Each row comes from the steps of one walk. Every step used is in the known rows, and no mark comes twice. Write the walk behind each row, first mark first.
In the rows, 128 means zero.
Known rows
F/W/E/X/L: [127 111 129 108 134  95  93 159  85 132 149 131 116 130 113  89 162 114
 112 244 175 145 139  72  97 128 156 178  75 116 147 151 101 153 141 134]
G/E/R: [137 106 128 110 133 111 127 147  92 138 150 156 119 108 126 103 110 116
 118 164 142 154 131  72 148 120 128 188 102 151 137 141  89 145 131 142]
F/W: [141  98 117 116 128 106 111 168  74 134 130 117 124 113 134  96 175 135
 117 215 150 158 133  67 106 127 171 179  81  91 138 178 105 145 129 138]
W/E/X/L: [134 115 138 107 144  93  97 148  85 134 170 136 112 125 113  89 155 113
 105 218 160 129 140  61  97 122 160 174 110 126 152 130 101 144 127 127]
T/E: [155 113 117 122 136 103 121 165  90 116 139 128 122 106 118  84 139 114
 123 178 153 140 127  48 112 122 170 156  97  93 148 166 105 128 158 137]
G/E/Y/J: [151 109 124 116 140 112 104 151 100 135 147 146 113  88 130  75 117 105
 111 151 139 149 130  87 121 135 143 180 100 114 141 152  89 138 118 150]
X/L/H: [137 105 139 117 145  92 101 130 142 132 159 141 118 111 135 115 176 148
  98 200 168 147 134  44  53 122 179 145 133 117 150 139 101 104 112 125]
G/H/L: [127 113  83 107 126 120 110 146 139 118 127 109 118 105 120  93 150 162
 121 216 126 140 138  68  94 125 170 184 100 135 150 141  90 152 118 148]
H/G: [138 100 165 118 134 114 119 154  48  87 155 121 143 104 128  85 160 172
 114 191 147 155 135  57 111 124 153 169 122 121 131 144 105 123  88 123]
G/H: [152 110  76  99 135 119 110 148  99 107 132 108 109 102 129  96 167 148
 107 197 125 130 137  70 111 121 186 163 109 100 145 160  95 142 117 140]
X/E: [151 105 151 103 141  92 118 147 118 134 171 128 121 115 120  95 173 149
 110 167 156 136 133  60  95 124 162 153 135 111 146 155 112 145 108 121]
J/Y: [154  99  92 131 130 106 114 154  46 161 159 115 113 108 143  97 163 167
 125 150 121 157 141  55 113 117 187 181 150  72 150 148 105 157  96 158]
R/C: [157  89  92 118 144  83 111 162  50 143 166 141 107 106 145 105 169 129
  99 199 136 142 126  53 126 130 158 182 125 148 144 147 109 146 119 135]
G/H/L/X/E/T: [132 122 125  97 147 105 104 130 163 107 161 127 106 135  93 111 130 182
 128 173 151 136 130  58  96 134 124 147 176 155 147 120 105 165 124 128]
J/Y/E/A: [129 103  96 132 126 107 123 161  52 165 180 115 110 109 134 112 169 156
 119 185 124 133 143  56 140 121 164 190 168  63 167 126  99 154  88 149]
W/F: [130 116 128 114 134  99 117 168  75 138 154 118 118 120 122  87 175 133
  97 181 124 131 130  65  59 121 162 178 104 116 143 180  98 162 102 135]
F/W/E/G/H/L/X: [138 122  96  97 130 127  99 169 117 115 152 134 113 148 104  92 136 179
 141 216 159 135 131  64 121 129 127 181 102 134 149 133 104 195 143 156]
G/H/L/X/E/K: [138 114 128  96 141 106 111 130 182 127 166 136  96 136 105 119 111 183
 131 197 147 131 129  63  89 135 142 154 172 105 159 124 101 160 122 131]
J/Y/E: [138 109 128 130 128  97 122 156  46 162 168 115 101 106 136 100 182 155
 122 164 126 138 141  56 137 118 176 177 170  94 158 139 100 172  72 148]
X/L/H/G/E/W/F: [115 116 140 122 138 107 116 134  95  72 166 159 123 127 117  99 145 149
  89 184 189 143 132  75  41 135 118 150 132 148 137 137  81 109  98 134]
L/X/E: [167 106 174  99 151  88 113 143 142 155 192 129 111 134 112 108 151 162
 115 156 152 140 126  52  89 127 147 141 191 103 138 139 119 151 121 116]
F/W/E/X: [129 109 116 111 129 107  97 170  61 123 146 124 114 138 116  88 164 116
 116 228 157 134 133  81 124 126 151 181  75 104 141 162 102 176 149 137]
R/E/K: [162 100 121 125 146  98 121 156  52 122 193 143  93 113 149 104 140 112
 103 190 153 155 114  46 130 127 147 172 126 115 161 147 106 129 124 119]
T/E/X/L/H/G: [128 120 159 129 144 101 108 137  93  58 148 151 124 121  99 103 116 145
 106 217 189 144 130  47  86 131 152 118 123 122 145 126 102  94 161 126]
K/E/W: [178  99  75 116 134  94 137 151  25 106 149 152  97 116 139  93 162 113
 134 177 168 136 131  53 147 126 144 182 128  68 164 151 107 129 132 129]
J/Y/E/T: [130 116 126 133 137  95 118 150  15 135 170 128  97 114 129 106 179 153
 127 147 134 135 136  49 155 122 153 166 185 110 160 136 102 171  70 139]
W/E: [145 110 126 106 136 106 105 165  96 141 168 122 121 120 129  76 177 122
 114 175 145 125 134  62 112 115 154 188 104 112 143 154 102 168 116 129]
G/H/L/X/E: [139 117 125  95 137 106 109 135 196 133 160 116 110 129 100 105 133 185
 123 189 141 136 133  65  80 131 146 156 162 139 145 124 103 165 123 135]
K/E: [161 108 111 109 136  87 128 147  78 122 150 138 104 106 135  92 152 122
 119 171 152 142 128  44 129 121 159 172 129 107 164 141 113 146 115 120]
A/E/X/L/H: [125  93 134 114 144  85 106 136 117 117 179 139 107 124 120 123 165 173
  95 187 152 176 134  72 101 125 183 134 149 124 161 123  94 102 126 117]
G/E/Y: [151 112  91 120 138 117 116 150  69 120 150 148 115 105 138  91 121 107
 105 138 139 157 137  93 123 136 149 169 108 116 142 153  93 130 115 152]
Y/E/R: [131 106 174 112 131  97 127 156  83 153 159 144 112 109 127 108 175 125
 130 206 144 128 135  49 169 115 138 182 121 130 146 145  98 149 102 127]
L/H/G/E/A: [110 105 125 124 132 131 119 141 117  67 173 141 136 121 123 115 121 169
  89 176 161 142 126  77 102 129 120 153 139 124 136 113  89 117 121 128]
H/L: [125 103 128 124 125 106 116 154 119 148 145 122 131 108 126  93 151 154
 127 209 135 157 136  56  88 124 160 199 106 135 148 138  98 146 113 140]

Write each row's walk
[157 120  70 114 139 123 119 160  61  88 174 134 105 112 127  91 137 162
 110 208 143 153 122  44 137 126 141 176 102 191 162 119 104 152 130 151]  R/E/G/H/L
[166 117  68  97 141 130 117 156  29  77 142 138 107 110 126 103 153 177
 121 196 129 125 135  53 140 121 183 156 108 106 159 147 104 145 116 152]  E/G/H
[151 102  87 121 132 108 124 171  18 119 152 132 112 130 128  89 184 121
 117 190 144 126 134  74  82 127 144 190 103  70 143 188  92 142 120 148]  E/W/F
[151 115 110 113 148  85 125 140  40  92 152 152  99 116 126 100 149 121
 124 151 163 140 124  36 148 125 134 161 147 128 167 136 116 146 114 109]  K/E/T
[140 101 114  93 142  94 104 137 184 151 171 149 103 134 104 120 117 178
 132 201 151 140 128  54 121 134 108 169 155 181 140 111 105 170 142 143]  G/H/L/X/E/R/C
[176 103 184 102 156  91  93 145 151 163 188 141 109 121 113  94 140 154
 129 146 156 141 127  57  98 135 137 145 177  77 137 144 119 143 123 129]  L/X/E/Y/J
[139 108 176 110 139  90 113 142 180 165 182 129 123 135 104 104 133 178
 128 180 152 153 129  51  74 131 132 167 174 139 143 119 112 159 119 127]  H/L/X/E
[162  99 185  95 150  91 115 141 148 167 191 150 114 139 109 118 135 164
 135 158 159 145 128  44 121 121 122 151 175 113 133 135 119 148 136 121]  L/X/E/R
[134 103 122 128 131 128 124 139  69  50 161 153 123 126 129 105 141 160
 104 164 174 140 125  84 114 131 118 151 140 119 128 134  84 117 118 135]  L/H/G/E/W
[139  93 163 109 142  78 110 143 168 183 193 163 115 140 109 120 117 172
 138 192 162 155 124  41 114 134  96 181 166 186 139 106 114 167 138 134]  H/L/X/E/R/C
[116 116 168 113 143 104  92 137  98  83 179 146 122 136 109  95 152 153
 100 213 180 127 136  61  89 124 137 149 127 141 141 114  98 132 116 120]  W/E/X/L/H/G
[145 106  85 124 135 114 122 170  94 117 151 127 132 109 115  98 124 116
 118 199 153 136 131  48 113 125 157 171  94  62 158 150 104 109 176 135]  T/E/A
[126 120 161 118 144  93 120 152  40 106 162 135 103 112 120 107 189 122
 114 183 147 122 128  52 153 125 140 160 155 138 154 145 103 150  84 110]  Y/E/T
[140 114 103 104 134 114 107 142 165 136 143 110 110 122 112 104 132 177
 125 205 123 143 132  62  90 128 157 173 148 127 144 127  97 156 125 144]  G/H/L/X
[119 105 129 118 130 127 130 152  66  77 168 130 146 104 119  96 107 153
  96 187 149 154 133  80 119 132 120 183 123 127 139 116  91 117 106 129]  H/G/E/A
[137 108 166 118 136 122 108 149  74  85 153 143 135  88 124  68 111 144
 113 158 152 158 133  84 126 137 123 173 108 133 128 136  91 123  93 141]  H/G/E/Y/J
[159 104  77 120 132 116 133 152  38 107 150 147 109 113 133  94 137 105
 112 167 151 142 131  90 129 130 140 188 117 104 142 155  83 131 130 147]  G/E/W
[165 112 137 100 146 104 124 154  56 103 180 154 118 122 115 102 162 176
 120 169 160 130 133  47 123 123 160 146 134 120 159 144 118 150 108 134]  X/E/G
[139  83 129 110 139  95 123 155  82 131 182 140 104 114 140 115 152 167
 123 157 134 172 128  71 143 123 178 163 143  71 171 153  96 121 104 114]  A/E/K
[151 106 130 118 135 107 123 162  93 129 137 152 126 111 116  94 121 114
 144 180 161 146 129  39 145 116 143 167  81 106 143 161 104 126 175 142]  T/E/R
[174 115  98 107 141  99 134 154  19  94 159 163 101 113 131 100 141 150
 128 171 156 137 127  31 156 121 158 165 130 115 178 129 120 148 114 130]  K/E/G
[124  99  90 109 126 117 101 179 102 139 158 118 132 131 125  91 165 121
 118 221 161 137 137  73 113 125 138 203  71  74 148 157 102 159 148 137]  F/W/E/A
[140 105 150 120 134 101 113 149 147 165 164 123 123 127 117 104 132 170
 131 196 134 159 129  49  82 127 145 186 159 130 141 124 106 152 123 135]  H/L/X
[147 112 108 105 131 119 106 180  44 109 153 141 122 133 124  83 170 145
 130 203 165 135 132  62 135 122 148 183  73 110 150 162 108 177 131 148]  F/W/E/G
[128 113 128 121 128 122 135 159  16  61 158 142 130 121 116  77 132 141
 103 168 158 142 131  93  97 135 107 180 115 137 129 153  81 138  95 141]  H/G/E/W/F
[130 124  87 123 123 120 123 154  44 125 157 131  98 113 120 103 155 201
 139 188 123 130 144  53 152 122 166 179 157 128 174 113  95 185  73 172]  J/Y/E/G/H/L
[118 114 165 117 142 104 111 123 135  85 164 150 130 108 124 104 134 160
  87 183 182 157 132  62  61 130 143 141 140 167 138 115  91 102  95 123]  X/L/H/G/E
[158  77  89 115 133 102 128 165  47 121 171 129 115 117 137  97 188 158
 128 155 144 173 136  82 147 125 165 177 130  71 154 161  92 111 122 132]  A/E/W
[156 120  92 102 139 128 116 151  90 100 153 139 109 128 109 111 121 204
 136 202 130 137 132  47 119 127 156 165 145 135 158 118 105 159 124 154]  E/G/H/L/X
